Each row comes from the steps of one walk. Every step used is in the known rows, and no mark comes twice. Write the walk behind each row, first mark first.
Known rows:
sivub fogo: [.58,.08,-.17,.08,.06,-.26,-.14,-.01,-.40,.09,-.16,-.03,-.01,-.07,-.20,-.06,-.07,-.10,-.17,.09,-.13,.23,-.13,-.29,-.30,-.03,.16,.05]
pipa vepam: [.05,-.40,.17,.12,.03,-.06,.06,-.08,-.52,-.33,.31,-.08,.17,-.29,-.05,-.08,.15,.11,.09,-.12,-.21,-.15,-.13,-.05,.04,.13,.21,-.37]
gubu laligep lezo: [.33,-.02,-.08,.10,.06,-.20,-.04,.35,-.06,.33,.15,-.29,.29,-.18,.24,.08,-.28,.27,.06,.08,-.19,.34,.25,.27,-.37,.39,-.05,.01]
sivub fogo vepam laligep tero lezo: [.31,.29,-.12,-.45,-.31,-.57,.06,.03,-.52,.29,-.22,-.21,.12,-.39,-.32,.01,-.43,-.04,-.45,.61,-.14,.25,-.04,-.64,-.26,.09,.19,.18]
sivub fogo laligep tero: [.71,.56,-.19,-.30,.15,-.52,-.18,.27,-.51,.07,-.50,.23,.13,-.21,-.29,-.15,-.10,-.28,.02,.37,-.01,.36,.01,-.44,-.30,-.34,.16,.15]
lezo tero: [.11,.33,.12,-.02,.00,-.31,.29,.02,-.46,.07,.09,.14,-.26,.23,.14,-.22,-.21,.14,-.04,-.11,-.02,.42,.30,.15,-.12,.34,.01,-.18]
lezo tero laligep: [.09,.44,.04,-.16,-.12,-.59,.32,.02,-.51,-.18,-.16,.14,-.22,.06,.06,-.21,-.30,.28,.10,.09,.08,.48,.54,.23,-.12,.25,.06,.20]
fogo vepam laligep lezo tero: [-.28,-.03,.14,-.42,-.35,-.58,.22,-.09,-.16,.18,.15,-.17,-.07,-.11,-.06,.06,-.45,.07,-.32,.45,-.40,.43,.14,-.36,-.07,.42,.05,-.13]
sabo lezo laligep: [-.52,.44,.31,.23,-.17,-.30,.26,.01,-.29,.35,.44,.17,.22,-.02,.21,.10,-.11,.30,-.16,.26,-.08,.13,.05,.10,-.16,.37,-.06,.15]
sabo lezo tero: [-.34,.51,.37,.19,-.10,-.44,.30,-.13,-.42,.44,.39,.00,-.15,.30,.20,-.05,-.34,.05,-.12,.07,-.13,.19,.13,.04,-.07,.53,-.19,-.11]
sabo lezo laligep fogo: [-.46,.47,.31,.17,-.22,-.34,.06,-.10,-.40,.29,.56,.27,.48,-.18,.24,.10,.06,.18,-.15,.25,.10,.13,.08,-.04,-.39,.11,.01,.12]
lezo tero laligep vepam: [.18,.50,.01,-.17,-.23,-.66,.40,-.19,-.58,-.38,.14,.16,-.35,-.04,.03,.00,-.15,.09,.21,-.06,.02,.52,.51,.25,-.10,.28,-.07,-.01]
gubu laligep tero lezo: [.33,.49,-.16,-.16,-.03,-.19,.15,.55,-.32,.42,-.11,-.22,.35,-.35,.18,-.10,-.39,.39,.00,.22,.23,.16,.41,.24,-.32,.31,-.01,.27]
tero laligep lezo: [.13,.00,-.02,-.02,-.10,-.43,.04,.10,.16,-.10,-.15,-.17,.25,-.35,.03,.20,-.33,.04,.27,.28,.00,.03,.40,.03,.02,-.12,-.01,.46]
fogo laligep lezo: [.16,.09,.13,-.28,.06,-.25,-.05,.20,.08,.04,-.16,.07,.27,-.30,-.04,.20,-.10,-.18,.29,.45,-.25,.23,-.01,-.14,.02,-.32,-.11,-.01]
fogo vepam: [-.27,-.03,.00,-.25,.00,-.09,.15,-.29,.01,-.08,.12,-.12,.04,-.25,-.14,.12,-.01,-.10,-.22,.27,-.32,-.13,-.25,-.11,-.03,.09,-.05,-.22]
pipa fogo laligep: [.15,-.04,.11,-.29,.13,-.18,-.28,.15,.10,-.14,-.13,.49,.20,-.45,-.20,-.12,.14,.06,.20,.32,-.31,.08,.08,.07,-.19,-.43,.02,.17]
fogo sivub: [-.42,.16,.03,-.28,.08,.03,-.10,.04,-.13,.06,-.17,.17,.36,-.09,-.29,-.13,.10,-.06,-.26,.28,-.28,-.18,.22,-.16,-.13,-.20,-.15,.04]
laligep fogo: [.08,.01,-.02,-.06,-.07,-.04,-.34,-.17,-.18,-.05,.17,.19,.40,-.23,.03,.04,.29,-.23,.00,.04,.29,-.01,.03,-.20,-.36,-.42,.14,-.09]
tero lezo laligep fogo vepam: [-.20,.22,.13,-.27,-.36,-.04,.35,.02,-.49,.08,.31,.00,.70,-.78,.13,.27,.00,.43,-.13,.61,.13,-.04,.03,-.03,-.35,-.12,.13,.09]
gubu tero: [.21,.14,-.03,-.05,.03,-.26,.21,.04,-.36,.15,-.14,.15,.05,.15,.20,-.53,-.29,.19,.04,.02,-.09,.12,.32,-.24,-.16,.28,-.09,-.05]
sabo lezo tero laligep vepam: [-.26,.67,.29,.13,-.26,-.72,.38,-.33,-.51,.07,.43,.00,-.21,.07,.11,.12,-.27,.00,.06,.11,-.11,.29,.27,.14,-.07,.48,-.25,.03]
sivub fogo laligep lezo tero: [.75,.34,-.01,-.18,.09,-.60,-.02,.16,-.58,.15,-.22,.08,.08,-.18,-.16,-.01,-.25,-.18,.07,.37,-.32,.61,.01,-.35,-.36,-.11,.09,-.07]
pipa fogo: [.15,-.23,.09,.04,.15,-.05,-.23,.09,.23,.01,.09,.31,.12,-.31,-.06,-.15,.07,.11,.03,.01,-.19,-.12,.16,.13,-.16,-.18,.08,.18]
sivub fogo vepam laligep tero: [.33,.27,-.19,-.41,-.20,-.64,-.07,.00,-.46,.18,-.24,-.06,.02,-.20,-.32,-.11,-.31,-.13,-.46,.42,-.20,.37,-.04,-.67,-.30,.12,.26,.12]

Which walk is each row?
[.18,.45,.01,-.16,-.06,-.09,.21,.40,-.02,.41,-.13,-.15,.34,-.34,.09,-.01,-.36,-.01,.05,.22,.38,-.25,.33,-.14,.13,-.12,-.02,.27] : laligep tero lezo
[.06,-.40,.27,-.04,-.31,-.54,.14,.11,-.67,-.05,.36,-.14,.07,-.19,.02,-.15,-.30,.28,-.01,.05,-.29,.38,.27,-.28,.00,.44,.30,-.29] : pipa vepam laligep lezo tero
[.70,.17,-.07,-.16,.08,-.46,-.19,.15,-.35,.12,-.29,.03,.20,-.29,-.23,.11,-.16,-.24,.07,.45,-.32,.41,-.14,-.42,-.31,-.28,.06,.02] : sivub fogo laligep lezo
[-.04,.20,.15,-.13,-.35,.01,.28,.15,-.48,.11,.28,.06,.68,-.66,.19,.20,.00,.47,-.02,.47,.28,.04,.16,.02,-.32,-.18,.13,.20] : tero lezo laligep fogo
[.58,.30,-.13,-.24,.06,-.40,-.17,.04,-.52,-.06,-.40,.16,.06,-.22,-.32,-.01,.00,-.17,-.01,.40,-.23,.42,-.21,-.36,-.34,-.29,.12,.03] : sivub fogo laligep
[.24,.31,.20,-.28,.06,-.44,.14,.23,-.22,.09,-.09,.13,.08,-.14,.07,.06,-.25,-.07,.29,.39,-.28,.50,.21,-.07,-.07,-.10,-.07,-.16] : fogo laligep lezo tero
[-.39,.69,.26,.15,-.07,-.44,.28,.23,-.27,.52,.37,.22,.30,-.03,.27,-.03,-.24,.19,-.14,.20,.16,.08,.27,.00,-.12,.31,-.05,.27] : sabo lezo laligep tero
[-.10,-.43,.17,-.12,-.37,-.30,-.02,.00,-.64,-.27,.19,-.04,.08,-.22,-.14,-.14,-.02,.28,-.07,.08,-.18,.20,.02,-.30,.02,.28,.33,-.17] : pipa vepam laligep
[.71,.58,-.11,-.35,.02,-.46,-.03,.34,-.55,.20,-.49,.08,.28,-.42,-.27,-.03,-.23,-.16,.02,.54,.02,.24,.01,-.44,-.22,-.37,.10,.21] : sivub fogo laligep tero lezo
[.05,.15,-.12,-.18,-.22,-.37,-.23,-.17,-.22,-.37,-.19,.15,.36,-.42,-.06,.08,.10,-.03,.19,.28,.32,.06,.31,-.04,-.29,-.44,.14,.42] : tero laligep fogo
[.22,.25,-.12,-.17,-.10,-.52,.24,.01,-.41,-.07,-.39,.19,.13,-.03,.16,-.52,-.39,.30,.18,.22,-.02,.19,.55,-.15,-.18,.16,-.08,.34] : gubu tero laligep
[.08,.23,-.12,-.12,-.27,-.43,.12,-.26,-.14,-.56,.06,.03,-.08,-.33,-.15,.29,.07,-.12,.27,.03,.06,.13,.22,.13,.02,-.07,-.14,.23] : tero laligep vepam
[.02,.00,.15,-.23,-.42,-.57,.09,.21,-.20,.33,.06,-.08,-.12,.12,.11,-.09,-.55,.21,-.11,.20,-.09,.69,.52,-.30,-.03,.41,.09,.09] : vepam laligep lezo tero
[-.11,.22,.17,-.12,-.33,.02,.49,.24,-.38,.16,.15,-.03,.44,-.52,.19,.15,-.19,.60,-.03,.44,.10,.03,.14,.16,-.10,.09,.04,.26] : tero lezo laligep
[.01,.57,-.03,-.13,.00,-.31,.28,.50,-.28,.15,.06,.42,.31,-.13,.24,-.21,-.10,.33,-.04,.04,.37,.29,.47,.07,-.20,.06,.21,.29] : lezo laligep tero
[-.08,.30,.03,-.45,-.53,-.38,.09,.40,-.17,.39,-.25,-.12,.13,-.17,-.07,-.11,-.51,.23,-.16,.42,.35,.25,.45,-.42,.09,.07,.11,.50] : vepam laligep tero lezo
[-.12,.14,-.11,-.37,-.23,-.42,-.14,-.34,-.21,-.41,-.11,.08,.39,-.57,-.16,.16,.12,-.07,.04,.47,.13,-.02,.15,-.11,-.31,-.37,.12,.30] : tero laligep fogo vepam
[.26,.05,.17,.12,.08,-.35,.26,.16,-.07,.33,.24,-.12,.01,.06,.26,.01,-.42,.00,.12,-.03,-.17,.30,.38,.02,-.04,.29,-.03,-.18] : laligep lezo tero
[-.25,.32,.20,-.28,-.30,.04,.21,.18,-.55,.15,.19,.16,.86,-.72,.07,.14,.05,.45,-.16,.62,.13,-.04,.27,-.06,-.39,-.27,.06,.21] : tero lezo laligep fogo sivub
[-.08,-.20,.09,-.19,-.42,-.38,-.10,.20,.09,.28,-.02,-.17,.05,-.01,.02,.06,-.43,.10,-.12,.29,-.10,.42,.32,-.38,.01,.17,.09,.24] : vepam laligep lezo
[-.01,.44,.01,-.33,-.18,-.66,.20,-.24,-.65,-.25,.01,.20,.04,-.21,.01,-.11,-.12,.10,.01,.26,.08,.41,.42,.03,-.35,.04,.11,.03] : lezo tero laligep fogo vepam
[.13,.46,.00,-.20,-.19,-.61,.11,-.07,-.64,-.23,-.04,.25,.04,-.11,.08,-.17,-.13,.14,.12,.13,.25,.47,.56,.11,-.33,-.01,.15,.13] : lezo tero laligep fogo
[.29,.21,-.16,.00,-.11,-.19,.04,-.01,-.37,-.17,.34,-.10,-.04,-.20,.06,.17,.13,.13,.08,-.16,-.12,.43,.09,.35,-.37,.43,-.16,-.24] : gubu laligep vepam
[-.15,.00,.00,-.25,-.06,-.13,-.22,-.38,-.19,-.13,.27,.08,.42,-.40,-.07,.16,.30,-.27,-.18,.28,.03,-.12,-.18,-.28,-.37,-.32,.11,-.27] : laligep fogo vepam
